Each row comes from the steps of one path. Every step used is in the known rows, and no mark comes twice. Write the path behind each row, first mark first.
(in the rows, 128 means zero)
Known rows:
damu, fafa, pakon, lopimu: [134  98  75 170 159 152 106  79 170  81 176 119 100 111 157  97 124 128
  92  86]
pakon, lopimu, damu: [116 103 132 136 145  90  87 121 148 109 146 110 123  71 144  92 143  93
 156  95]
tife, pakon: [142 134 125 130 103 113 113 135 124 119 136 168 123 113 130 113 103 129
  82 109]
tife, lopimu, fafa, gugoz, pakon: [119 147 113 149 104 143 116 111 202  94 169 155 142  95 161 126 111  98
  98  96]
tife, lopimu: [137 137 127 129 136 132 123 118 170 138 151 114 150 123 154 104 123 125
 103 105]
damu, fafa: [136 145 102 146 116 136 111 110 178 128 145 111 135 117 125 124 118 127
 111  92]
fafa, gugoz, pakon: [131 129 129 163  98 153 137 151 111  72 116 158 129 127  98 137 117 101
 118 120]
damu, fafa, gugoz, pakon: [138 138 104 180  87 161 121 132 151  73 134 139 135 115 101 132 106 102
 106  84]
gugoz, pakon, lopimu: [127 120  95 156 145 158 104 126 105  83 123 124 114  85 128 115 137  90
 157 133]
tife, pakon, fafa, gugoz: [137  77 107 144  91 144 126 138 156  77 160 169 107  90  97 107 106 118
  72  61]
gugoz, pakon, lopimu, damu: [111 130 117 150 139 118  77 130 131  88 128 130 139  58 132 102 134  73
 163 115]
tife, pakon, lopimu: [147 103 105 139 126 117  97 122 124  95 153 151  91  78 136  90 123 109
  97  97]
fafa, gugoz, pakon, lopimu: [138  94 112 175 121 157 121 133 101  50 134 140  97  97 105 115 136  87
 136 108]
damu, pakon, lopimu, fafa: [110 102  79 124 149 118  87  82 170  87 195 139  97 102 162 109 136 107
 114 122]
gugoz, pakon, lopimu, fafa: [105 131  77 145 142 142  88  93 154  96 158 133 113  60 162 124 137  92
 161 135]
gugoz, pakon, fafa: [110 119  81 138 135 185 109 127 144 102 125 140 142  87 110 130 122 101
 150 122]
lopimu, damu: [113 135 148 122 124  87 104 137 154 132 129 132 152 100 137 116 123 108
 135 105]
lopimu, damu, tife, pakon, fafa: [101 118 131 104 106  78  94 111 194  85 139 186 161  46 121  89 120 109
  77  56]
pakon, lopimu, fafa, gugoz: [121  81 112 146 126 113 117 100 175  83 182 130  83  87 150 111 147 107
 128  91]

Which path is each row?
[109 138 115 150 130 110  98 100 200 106 161 143 149 109 158 108 103 128
  82  76] : lopimu, damu, fafa, pakon
[113  84 122 130 119 129 101 124 225  68 195 147 154 106 121  85 115  88
  69  37] : tife, lopimu, damu, pakon, fafa, gugoz
[109 136 111 150  98 137 121 118 160  85 149 169 126  99 130 146 118 103
 121 122] : lopimu, fafa, gugoz, pakon
[120 150 148 121 131  96 101 129 197 142 156 119 171  92 159  93 121 107
 115  83] : tife, lopimu, damu
[114 147 137 116 132  97  92 123 193 109 171 143 173 123 152  93 109 102
  78  88] : tife, lopimu, damu, pakon
[125  70 116 144 118 164 137 129 156  87 152 132 113 110  97 118 133 116
 119  79] : pakon, fafa, gugoz
[106 130 134 119 122  90  95 133 152  99 148 156 153 127 127 113 114 105
  98 112] : lopimu, damu, pakon
[104  69 123 134 108 122 104 132 178  58 168 157 138 110  95 106 120  88
  93  61] : lopimu, damu, pakon, fafa, gugoz
[111  89  84 118 139 162 109 115 157  91 160 140 127 129 108 119 122 116
 107 112] : damu, pakon, fafa
[114 149 111 115 135 117 108  91 221 150 186 125 142  97 189 116 123 127
 111 106] : tife, lopimu, fafa
[137 139 143 160  96 107 101 123 242 108 179 111 162  91 141  87 109 101
  79  20] : tife, lopimu, damu, fafa, gugoz
[121 148 113 148 140 120  94  90 244 115 186 131 169 102 184  87  97 124
  59  51] : tife, lopimu, damu, fafa, pakon
[129 129  95 158 133 147 125  90 174 104 157 139 129 137 150 121 105 143
  70  99] : damu, fafa, pakon
[117 151 128 137 111  95  87 120 201 135 147 110 158  88 137 107 117 111
 123  71] : lopimu, damu, fafa
[109 135  98 126 155 135 117  73 218 123 199 157 137 117 210 115 112 143
  70 107] : tife, lopimu, fafa, pakon
[145 119 121 163  93 139 129 121 173  95 153 120 120 130 110 121 112 121
  93  63] : damu, fafa, gugoz
[101 122 102 128 147 126 123  80 178 115 177 171 120 123 184 135 116 145
  90 135] : lopimu, fafa, pakon
[146 112  86 191 111 161 105 116 150  52 149 118 105  89 105 105 122  85
 122  72] : damu, fafa, gugoz, pakon, lopimu
[119  77  98 143 125 118 104  92 170  47 197 155  79 117 139 111 136 101
  93  98] : damu, pakon, lopimu, fafa, gugoz
[111 151 129 135 101 115 129  86 211  63 157 179 157  87 155 120 127 103
  75  88] : damu, tife, lopimu, fafa, gugoz, pakon
